Each row comes from the steps of one walk. Every step used is in the known rows, and no mark comes twice. Write the walk behind each row, first mark first.
Known rows:
pidalo -> lovad -> zigut: [ 25  -7  10   0  11 -27  22  22   2 -32  15  -7  11  20  -8  18  18  28
  17  -4  -6   0 -11  12 -20   8  -2 -14  18 -23  17  17  24 -11  -6  33
 -12  -6 -13   4 -17   2   7  13   9   7 -26  -3 -15  -2  10   8   9   5
 -20 -15  43 -11 -18  11   6]
gigipek -> sodi: [ 14   4   1   8 -18 -22  10  18  18 -13  -3   2  17  14  16 -17  14   2
  19  -2  22 -10   4 -18  12   3   1  -1   8  -9  -1 -11  -4   3   9  -3
 -11  -6 -28   6 -16  37  -9 -14 -17  23 -24   5 -10  14   8 -13  37  -5
   0 -23 -21  32  -5   7   6]
pidalo -> fetu -> pinonul: [ 27 -10   1  -7  -6  10  35  24  35  -7 -10  -7  15  26 -34   9  30  -2
   0  14  -4  -5  10  30  -1   4  25  19  49 -11   1  19  -3 -13 -14   0
 -48   2  11  -7  -5   6 -11 -11 -13  15  -3 -18  -1   0  -4 -28 -27  -5
 -36 -22  12  -4  10   8  -4]
pimin -> pinonul -> fetu -> sodi -> lanif: [  0  44  30  33  36 -57  12   7  23 -11   4   7  25  13 -43 -44  41   7
  -7   3  20 -18  24  47  27 -10   3   3  -1   6   2 -10  41 -20 -10  13
 -35  18 -22  33   2  21   8  -1  29  -8  18 -12  -4 -22  17 -18  12  18
 -34 -23  44  11  28 -16 -11]
sodi -> pimin -> pinonul: [  8  -2  18  -3  -9 -19  32  12   5   2  11  -3  23   8 -35  -5  19  -3
  -4  27   3  20  17   4  16 -17 -16   5   9   2 -30   4  30 -12  -1  26
  -5   1 -23  -8  -6  -1  -5   4  -9  28  17  15 -16  -9  12  11  28 -12
  -1 -18   3  -4  28  16   8]
lovad -> pidalo -> fetu -> pinonul -> pimin -> sodi: [ 17  -6  14  -8  -3   4  68  12  55   2 -21  -5  24  50 -43   1  54  26
   0  -5 -24   4  48  38   0  18   5  10  47  -3 -15  29   1 -55 -23   6
 -50 -23  13  -3 -36  28  17  21 -34  47  -1 -36  21  28 -10 -50 -14 -20
 -32 -21 -11  14   7  -2   5]
fetu -> pidalo -> lovad: [ 23   2  -3 -14  -5   8  -1  28 -10 -29   3  13  20  -5  -3  -8  28   7
   5 -19   4  10  -1   2 -12  -1   9  10  22  -4  19  21  30   1   8  38
 -19  -7  12   0  -9  14   3  30  11   3   4  -9  -8  13   8  35  26   8
 -41 -14  36  -5 -12 -12   1]
gigipek -> sodi -> pimin -> pinonul -> fetu -> pidalo: [  8   4  22  17 -15 -37  -5  22   3 -17   4  24  42  13 -16 -48  42 -25
 -10  17  41   7  17   4  35 -15  18  -6 -18  20  -8   0  56   9  -2  26
   3  10 -39   8  -9  42  13   3 -22  66  19  -4   0  29   6   2  71 -24
  -7 -36 -12  18  23   4  21]
lovad -> pidalo -> fetu -> sodi -> lanif -> gigipek: [ 19  47 -12   5  22  16  49  25  34   2  17 -26  18  24 -23 -16  42  29
  13 -14 -50 -16  -4   6 -15  63   2  29  28  -6  -3 -38  17 -27 -14  -8
 -29  -5  19   6 -23 -21  26   8   3 -27  13 -11  30  29  -8 -38 -45  20
 -50   3   0  39  15 -38  13]
pimin -> sodi: [ 10  10   7  -7  25 -23  32  22  15   0  -9   8  25   6 -28  23  32  13
  14   6   7  -7  22   3  10 -25  -2   4   5 -13  -9  10  -5  15   7  24
 -18 -14  -4  -3 -14  35 -23   5 -11   7 -11  11 -16  -6  15  -9   3  -6
 -14 -12  -4  14   0 -13   8]
lanif -> gigipek -> sodi: [ 18  -3 -10   9 -10  -1  21  44   5 -22   3  -3  -2  10  16 -11  36  11
  22   4   2 -20 -14 -23  -1  20   4  -6  10 -28  -7 -27   3  27   4  -3
   6  -8 -11 -11 -40  23  -2  -6 -23  21  -6  21  -6  16   1  -7   8   0
  11 -19 -32  25   0   1   3]
zigut -> lovad -> pidalo -> fetu -> pinonul -> pimin: [ 25   3  14 -20 -12   2  61  15  34  -7 -11 -15  11  63  -8  -9  29  35
   2  -8 -18   7   8  37 -20  36   0  -7  68   7  -3  12  30 -67 -26  -1
 -36 -25  16   5 -42   3  28  -3 -30  45  24 -55  14  21 -30 -24  12 -16
 -65 -22  -3  27  -3   6  -1]
pinonul -> fetu: [  9   6  15   3  14 -40   7  36  -8 -21   5  21   1  20  -8  -1  18   2
 -11   2  17  -3 -11   1   1 -21   6   0   2  13  21   5   9  10   1  20
   2  15 -17   6  -2  15   2  16  -2  35 -13 -12  -7  -6 -14   1  28  14
 -11 -26  31  14 -15   1   2]
lanif -> gigipek -> sodi -> fetu -> pidalo: [  3  27 -11   8  -3  10 -17  50  -5 -12 -10  14  15  11  10 -16  43   7
  20   0   0 -36 -13 -31  -9  35  25   4  26  10  11 -22  21  15  -2   3
  -3   2  10  -1 -10  28  -7 -17 -33  25  17   7  14  40 -10 -25  32  -3
 -22 -36 -13  30   8 -10  14]
sodi -> pimin: [ 10  -1   7 -17 -27 -21  21  38  -4  -7  15  -7   3  13 -23  10   7  -2
   1   0 -11  19   2  -3   3  -5 -13  14   9   7  -6   4   7  -3   5  11
  11  10 -11 -14 -22  -8  -3   1 -13  27   6   9 -10   4  -2  16  25  -7
   4   0  11  11  12   7   8]
lanif -> gigipek -> sodi -> pimin -> pinonul -> fetu -> pidalo: [ 12  -5   8  14  -3 -17  16  45  -9 -28  23  18  30   7 -29 -43  61 -20
 -22  17  12  -3   2  -9  20 -13  25 -17   8  19 -22 -22  62  23  -3  30
   6  10 -23  -4 -22  35  18  14 -29  54  30  11  13  23   1   1  51 -17
   2 -33 -17  12  20  -1  14]
lovad -> pidalo -> fetu -> sodi: [ 32  32   6  -8   2  10  49  20  34   0 -11 -12  28  30  -3 -14  23   4
  -8 -19 -33  17   2  10  -9  25   2  42  16   6   4   1  12 -30 -11  -6
 -53  -5  16  31 -12  10  18  15  -1   1  -4 -21  19  39 -24 -20 -24  10
 -48 -15 -16  48  -7 -26   7]
lovad -> pidalo -> fetu -> pinonul -> pimin: [ 34  -7  15  -3  -6   6  56  21  34 -14 -18 -19  10  60 -27  -6  27  20
  -6 -15 -33   0  21  39 -13  45   9   9  54  11   8  13   4 -64 -30 -10
 -47 -16  -3   7 -34   5  21  17 -31  39  10 -32  19  25 -28 -33 -25   1
 -45 -22  -2  20   7  10   1]
pidalo -> fetu -> sodi -> lanif -> gigipek: [ 12  37 -14   7  21   8  19  28  19  -4   2 -14  21  13 -39  -9  42  29
  20  -2 -37 -31 -12  15  -9  54   4  24  21 -12   5 -29  28 -14 -10  -4
 -33   7  25  -7 -21 -14  11  -9  -3 -41  16   0   4   3   4 -51 -44  30
 -28  -7  17  13  29 -14   1]
pidalo -> fetu -> sodi -> pimin -> pinonul: [ 26  21   5  -4  -7  -7  34  13  24   0  -4  -3  39  13 -48   1  43 -14
 -10  22 -14  18  19  34  19  14   9  39  14   7 -27  -5  36 -22 -18  19
 -37   7  11   7 -14   2   9  -1 -14  11  24   0  -3  18   2 -25  -6  -3
 -15 -13   7   5  44  -2   6]
fetu -> sodi -> lanif: [  2  39   3  12  10 -36  10  16  29  -8  11 -11  22  -2 -26 -20   7  20
   1 -22  -2 -15  13  13  17  17 -13  16   9  -5  13 -18  22 -22   6  -8
 -27   5  -7  16 -13   0 -12   6  22 -28   8   5   4 -16   9 -19   1  20
 -42   1  26  14  25 -22 -10]
lanif -> gigipek -> sodi -> pimin -> pinonul: [ 10 -14   4   5 -24 -19  21  30   0  -1  18   1  16  12 -15 -19  52  -1
  12  42   0 -15  -7 -12  17   0  -1  -4  20 -22 -42 -27  30  12  -4  16
   8  -4 -18 -14 -30  20   8 -14 -25  32   9  22  -5  14  13  -6  22 -22
  23 -19 -37  13  34  14  12]
zigut -> lovad -> pidalo -> fetu -> sodi -> pimin -> pinonul: [ 22  25  23 -20  -9  -3  60  15  23   6   8 -18  45  44 -29 -23  44   7
  -2  13 -13  30  10  33   0  16  -8  28  43  15 -35   0  72 -35 -11  21
 -47  -8  21  16 -20  -3  31  -4 -16  14  48 -33   1  17 -23   5  15 -34
 -52 -11 -10  38  17 -24   6]
pidalo -> fetu: [ 22   5  -6   1  -2  19  32  16   5  -6 -15  -1  13  29 -15  20  32  -1
  10   8 -18   1  -9   5  -6  18   8  29  17   4   4 -10   1   0  -2  11
  -4 -14  18  -6 -11   0   3  -6 -21  10 -13  -4 -10   8 -10 -23  -9  17
 -11 -22   2  12  -2   6   7]
pimin -> sodi -> fetu -> pidalo -> lovad -> zigut: [  7  41 -11  -6  28 -17 -19  22  12 -15  -4  20  54  -1 -42  11  57  37
  35  -8  -6  -4  12   6  -7  16  21  -1  11   6  10  32  28 -12  -1  57
 -25  -2  24   9   4  19  -6   6  -4  13  -7  -2  -4   7  17  -4  29 -10
 -57 -31  35  -7 -10 -21  12]
lanif -> gigipek: [ 16  -6  -5  -9  16   0  37  44  -5 -11   6  -5 -13   4  -8  24  19  17
   5   5 -33 -16 -19 -23 -12   7  -2  -3  19 -13  -6 -16   8  15   1  10
  19  -6  11 -17 -23   4  -4  21 -12  -5   0   6  -2   2  -3   5   5  16
  -5  -8   0  15   4  -8   7]

Write each row's walk:
[  9   8  16  25  34 -14   2  27  -6 -13  -7  19  23   7 -15 -20  34 -11
 -19  -2  29   8  13   6  18 -39  21  -9  -4  28   3   4  50  10  -1  28
  -1  -7 -23  18   4  45   4  25   6  39  16 -15  15  -7  -6   7  51  -1
 -39 -49  33   8   7  -9  12]
pimin -> pinonul -> fetu -> pidalo
[ 10  13   5   6  19 -15   1  42  -7 -28  -4  15  13   6  -6 -12  14  -9
 -17 -30   9   9  -3 -12   6 -19  12  -1 -10  28  15   2  33   8   1  16
  -2   3 -20  12  -9  25   3  32  -5  45   7  -2   7   4 -11   3  53  11
 -37 -40  36  13 -12 -10   7]
pinonul -> fetu -> pidalo
[ -7  15   1 -13  21 -11  14  31  12   8  10  -7  23  -7 -40   4  46  35
  33   5 -11 -35  12  -7  14   5  -4  -7  15 -22 -14 -27   9  20   6  15
   6  -6   8 -22 -26   5 -15  -2  -7 -25  16  11 -12 -14  28 -36 -23  12
 -14  -7  -2   4  17 -13  16]
pimin -> sodi -> lanif -> gigipek
[  7   2  24  21 -22 -50  14  17   4  -9  13  21  25  29 -22 -37  52 -16
  -2  37  47  -2  13  14  33 -23   6  -2   3  -1  -6  -2  40  10  -7  23
  11  15 -43   5 -13  26  19 -15 -17  62   3   2 -19   9  18   0  58 -26
  15 -29 -10  12  21  20  11]
gigipek -> sodi -> pimin -> pinonul -> fetu
[  0  43  -7  -6  -1  12 -24  41  -7  -8 -19  19  23   2 -22   2  23   5
   6 -13   0   9  -6 -19  -4  18  19  21  14  30  10  10  22   5   9  10
  -5   4  16   6   8  12  -5   7  -7  25   9  -6   9  13 -17 -18  39  -4
 -47 -38  19  24   0  -7  12]
sodi -> fetu -> pidalo
[  7   8  22   0   8 -22  12  25 -14 -14   9  21  33   6 -32 -28  30 -21
 -26   4   0  23  10  11  30 -37  11  -3  -7  31 -14   3  60   2  -1  31
  16  10 -37   4  -4  21   9  29 -15  56  34   3  -3  -2  -3  17  54 -10
 -25 -31  27   1  26  -4  16]
sodi -> pimin -> pinonul -> fetu -> pidalo
[  0  13   7  17 -12 -18  -6  12  23 -14   3  -5  16   8  -7 -33  27  22
  43  -5  19 -26   2   0  22  25 -16  -4  20  -9  12 -22  -2 -13  12  -9
 -10 -10 -33   9  -7  15  -3 -20   0  -8 -15   4  -7   1  23 -29  30   5
  -8 -14 -10  25   5  -2   8]
gigipek -> sodi -> lanif
[ -3  22  19  32  43 -43  20  27   8 -20  14   8   9   1 -46 -44  54  20
  -6   7  -5 -37   4  23   9  -2   1 -13  -5  -3  -6 -26  47  -2 -12  26
 -15  27 -11  17 -12  12   5   5  12 -11  28  -3  13 -17  16 -19  -7  13
 -28 -27  32  -1  35 -23  -9]
pimin -> pinonul -> fetu -> sodi -> lanif -> gigipek
[  8  31   6   3  16  -3  -7  41   2 -30   4  17  28  10 -26   8  40  33
  18 -16 -14  -5  -8   1 -18  29  18   1  23  20  27  21  43 -10  -5  44
 -11   3   8  16   3  -3   1  13   7  11  -5  -6  -2  13  -1  11  35  -4
 -54 -32  53  -9 -10 -12  11]
sodi -> fetu -> pidalo -> lovad -> zigut
[ 15   7  23 -24   8 -15  51  25  15 -17   1 -10   1  33  22  -8  22  26
  24 -16  -5  17  -4  -8 -13  -1 -14 -13  34   4  -2 -10  28 -14   7   0
 -12 -25  -8  16 -15  15  13   3 -10  18  12 -36   1  -6 -18  26  43 -21
 -56  -9  -6  50 -27 -13  10]
zigut -> lovad -> pidalo
[ -6  38   3 -17  12 -22   5  25   6   5  -9  20  29  12 -43  18  41  21
  17  23   7 -17  22   2  11  -6   3  19   8   3  -1  13  -2   9  -1  26
 -17  12  12  -4   3  13 -17 -16 -27  15  -3  -4 -17  -4   6 -25  21  -8
 -29 -30   8   8   2  -6   9]
pimin -> sodi -> fetu
[ 14  -8   4  -8  -5  -5  49  16  31  -9 -20   0  37  36 -58  20  51  23
  -2   4  -7 -10  37  36  11  12  15   4  36 -14  -8  25   5 -30 -25  12
 -54  -8  11 -12 -31  27  -5   0 -39  40   6 -13  -2   9   1 -57 -22  -7
 -23 -26  -1  -8  24  12  -3]
pidalo -> fetu -> pinonul -> pimin -> sodi
[  8 -11  13  20 -11 -42  20  40  -8  -8  23  17   8  26 -25 -24  59 -13
  -2  49  19 -19  -9   0  25  -4   9  -7  13  -8 -17 -24  45  16  -6  26
  17  18 -33  -7 -29  19  17  -7 -31  56  17  11  -8  14   5   1  32 -14
  36 -27 -21  16  24  13  13]
lanif -> gigipek -> sodi -> pimin -> pinonul -> fetu
[ 15  37 -11  10  -5 -17 -33  25  11 -36   0  20  46   9  -1 -22  50  24
  40  -6  21 -17 -12  -6  -4  54  25  -9  12  21  21  14  34 -12  -8  29
 -21   8 -13  18  -2  22   9 -18  -4  27 -19  -6  -2  23   3 -15  44  -9
 -38 -31  12   8 -10 -11  10]
gigipek -> sodi -> fetu -> pidalo -> lovad -> zigut
[  3  11  -1  11 -33 -22  12  45   8 -25  -6   9 -12  34 -30 -12  35  27
   4  10   9 -49  12   5  -6  46  19 -12  40 -10   8   0   6 -23 -18  -2
 -22  16   3  -9 -38  11   1 -16 -43  38   9  -4   7  24  -8 -42  17 -23
 -13 -34 -11  10  26  13 -17]
lanif -> gigipek -> sodi -> fetu -> pinonul -> pimin
[ -7  25   0 -27  14 -18  -4  38 -24 -28 -16  35  36  20 -58   0  58  32
  12 -13   2 -11  36  24  -6  19  14   2   4   7  13  32  25 -34 -17  54
 -28   6  46 -11 -25  27   6  14 -26  15   6  -8  -9  24   8   4  48 -15
 -29 -33  32   3   9  -6   1]
pinonul -> pimin -> sodi -> fetu -> pidalo -> lovad
[  6  -8   8  -2  -7 -52  48  10  30  -7 -12  10  18  21 -47  14  30  27
  -3  -6   3 -13  50  30  19 -21   1 -18  21 -10  -9  28   4 -38 -12  11
 -50  -3   7 -15 -31  40 -13  16 -25  39  11  -8   2 -11  11 -32   9 -22
 -23 -28   4  -4  27   5  -5]
fetu -> pinonul -> pimin -> sodi
[ 11 -11  19   6 -19 -29  -8  28  -9 -28  17  37  41  16 -19 -53  70 -21
   3   9  32   2  14  21  29 -14  25  -4   4   5   6   6  73   3 -16  55
  -8  18 -22   6  -9  27  23   2  -6  49  14   0 -20  31  10  41  59 -24
  -2 -25  12  -6  13   6   9]
gigipek -> sodi -> pimin -> pinonul -> fetu -> pidalo -> lovad
[  1   4  -3   5  20  -1  13  34   1   1  17 -12  -7   0 -30  -9  20  31
  27  -4 -22 -33 -13  -6  -5  25  -5  -1  20  -8   5 -35  10  11   1   0
  20  -8  -8 -15 -24 -13  -8   3   3 -21   7  18  -1 -16  15 -15 -16  18
 -25  -5  17   6  11  -8   4]
sodi -> lanif -> gigipek
[ 17  29  -2  -6 -24 -39  30  23   7 -17  21  -2  14   1 -27   4  -6   1
 -24 -15 -12  19  17   1  11   6  -5  24  -3   7 -11   2  24 -19  -5   2
 -31  21   5   2 -16   6 -11  16 -15  14  20  12   0   8  -4  -6  14 -14
 -12   4  14  19  26  -7  -4]
fetu -> sodi -> pimin
[ 30  33   5 -38 -27  -1  47  30  21  -6  10 -14  32  39 -19  -9  39  13
  -9 -10 -30  31  -6  10  -5  39  -1  34  40  20 -10  -4  55 -30 -11   4
 -40  -8  30   5 -27  -4  29   2 -17  16  37 -23   7  39 -30  -4   0 -32
 -59   6  -3  52   9 -15   5]
zigut -> lovad -> pidalo -> fetu -> sodi -> pimin
[ 19   3  16 -33   4 -15  73  10  45  -3 -17  -7  34  59 -37   0  51  40
  13  -1 -11   4  40  46  -4  15   6  -6  66  -5 -12  25  32 -44 -23  15
 -58 -33  22  -3 -40  24  18   0 -35  35  22 -37   9  11 -15 -38   5 -26
 -57 -22 -24  28   1  -1   3]
zigut -> lovad -> pidalo -> fetu -> pinonul -> pimin -> sodi
[ 14  -7  13   7 -14 -28  34  21  15 -25  -4   0  -4  20 -24   4   2  24
 -19 -25   0  -6  29  19   0   4   0 -17  34  -3   0  15  11 -55 -26  -6
 -25   2 -15  -3 -37  23 -12  31 -17  37   8 -10   6  -5  -4 -18   3  -7
 -18 -22  27  -7  21  18 -25]
fetu -> pinonul -> pimin
[  1  13  -9  -1  13 -11  37  16  37   1  -4 -11  29  29 -90   5  57  49
  19   1 -31 -47  34  43   3  43   5  -4  43 -18 -13  -5  14 -28 -32  15
 -27 -11  26 -31 -40   3  10  -4 -27 -14  17   1   2   5  19 -67 -45  14
 -26 -18   4  -8  40   5  -6]
pidalo -> fetu -> pinonul -> pimin -> sodi -> lanif -> gigipek
[ 14   9  -5   6 -35 -12   6  39  26 -12   6  15   9  17 -11 -15  54  14
  12  23  19 -46   2 -11  -6  34  34  -1  54 -16   3  -4   7  11 -15  -1
 -29  28   6  -1 -13  13 -15 -31 -30  25   6  -9   5  16  -7 -37   9 -12
 -14 -24 -15  15  11   7  -6]
lanif -> gigipek -> sodi -> fetu -> pinonul
[ 14   1  -1  -8 -46 -21   6  26   2 -13  14   0  20  16  -2  -6  16   2
   8   7  10   2   3 -14  19   8  -3   7  18   1  -9  -4  13 -10   3  -2
  -3   1 -31 -11 -22  24  -6  -8 -29  41   0  15  -9  12   8  -5  33 -26
  19  -5 -26  20  11  14  13]
gigipek -> sodi -> pimin
[ -4  13  15   2 -21 -35  12  28  11 -12  -9  13  -3  33 -48  -3  10  32
 -16   0   8 -15  27  26 -10  17  -1  -5  38   9  10  13   3 -50 -22   2
 -26  21   4   1 -13   7 -12  -6 -28  37  13 -26   0   1 -15 -28  28 -15
 -37 -28  30   3  23  21 -17]
sodi -> fetu -> pinonul -> pimin
[ 20   3  15  12  10 -36   3  32  -5 -27  23  12  42   9 -52 -14  46   7
  -9   2  -3  22  -5  37   7 -12  17 -23  -1  16   5  19  81  -9 -10  65
   5   6 -22   6 -14  10  28  35   4  44  13   2  -1   1   6  37  53  -9
 -32 -31  57 -26   2   0  16]
sodi -> pimin -> pinonul -> fetu -> pidalo -> lovad -> zigut
[ 20   6  18  18  39 -26   1  30   5 -32   4  18  34   6 -18 -17  53  16
   2   1  12   9  -6  24  -2 -11  23 -25   0  10   6  21  67  -3 -15  58
 -10  -5 -32  22  -1  33  20  22  20  29   4 -28  -8  -7  12  24  49   4
 -48 -39  61 -24  -4  -6  13]
pimin -> pinonul -> fetu -> pidalo -> lovad -> zigut
[ 24   1   3   1  19  -3  -4  29  11 -33   7   3  29  -2 -14   7  20  27
  16 -32 -15   8 -10   2 -14  18  15 -17  10  10  18  17  38  -8   2  39
 -18 -17 -10   4 -14  10   5  33  11  15 -12  -7   2   4  -2  17  30  -6
 -51 -18  46  -8 -16  -9  12]
fetu -> pidalo -> lovad -> zigut
[ 26  25  17 -12 -11   0  51  11  33   5   4 -15  41  33 -23 -23  45 -12
 -14  24 -19  26  20  24  13  22  -1  38  18  13 -32  -4  36 -36 -13  10
 -47  -6  12  20 -10   0  27  12 -21  22  27 -14  16  32  -6 -13 -10 -18
 -33  -7  -5  30  32 -12  12]
lovad -> pidalo -> fetu -> sodi -> pimin -> pinonul
[ -1  35  -6   1  28 -28  -3  27   0 -30  -5  19  45  17 -51  15  58  50
  20 -16 -17  -7  25  15  -6  32   3 -25  10  10  11  34  34 -47 -14  55
 -13  -6  21 -10 -24  26  14  25 -18  26  -1  -3   3  15   3  -8  52  -8
 -44 -38  39 -10   9  -4  15]
pinonul -> pimin -> sodi -> fetu -> pidalo -> lovad -> zigut
[ 37  -6  12 -10 -13  10  61  21  42  10 -18 -15  17  41 -10 -10  37   8
   3   2 -20   6  12  22 -16  15  22  26  57  -8   1  12  -7 -24 -12  -3
 -44 -18   5   9   0  -7  13   7 -15  28  -6 -32   9  22 -13 -23 -25   1
 -57 -17 -15  21  -7  -5   4]
lovad -> pidalo -> fetu -> pinonul
[ 12  27  12  11  17 -48  22  29   8 -30   6  19  12  14 -14 -15  27   3
 -30 -15   7  -5  -4   6  11 -18   5  10 -17  11  17   0  30  -5  -8   5
 -31  29   4  22 -15  20  -7  16   3  31   3 -11  -2   3  -9   0  14  11
 -36 -25  29  22   7 -22 -15]
pinonul -> fetu -> sodi
[ 11  -7  22  -1  -5 -18   9  35 -20 -20  14  36  34  11 -42 -33  60 -14
 -20  14   8  24  11  34  28 -21  16   3   2  10   0  20  66  -5  -6  67
   3  18 -12   1  -2   4  25  24   5  38  30  -5 -14   9   7  48  38 -15
 -24 -27  50 -11  10  -3  10]
sodi -> pimin -> pinonul -> fetu -> pidalo -> lovad
[ 20   7   5   9  38 -30  -4  36  -1 -52  17  14  25  17 -18  -5  30   9
  -3 -27  -7  10 -23  12 -10   6  19 -21   2  12  32  20  56  -4 -10  44
 -13  -1 -22  12 -10  25  18  32  16  33  -9 -13  -3  11   0  23  33  13
 -48 -36  56  -7 -23 -11  12]
pinonul -> fetu -> pidalo -> lovad -> zigut
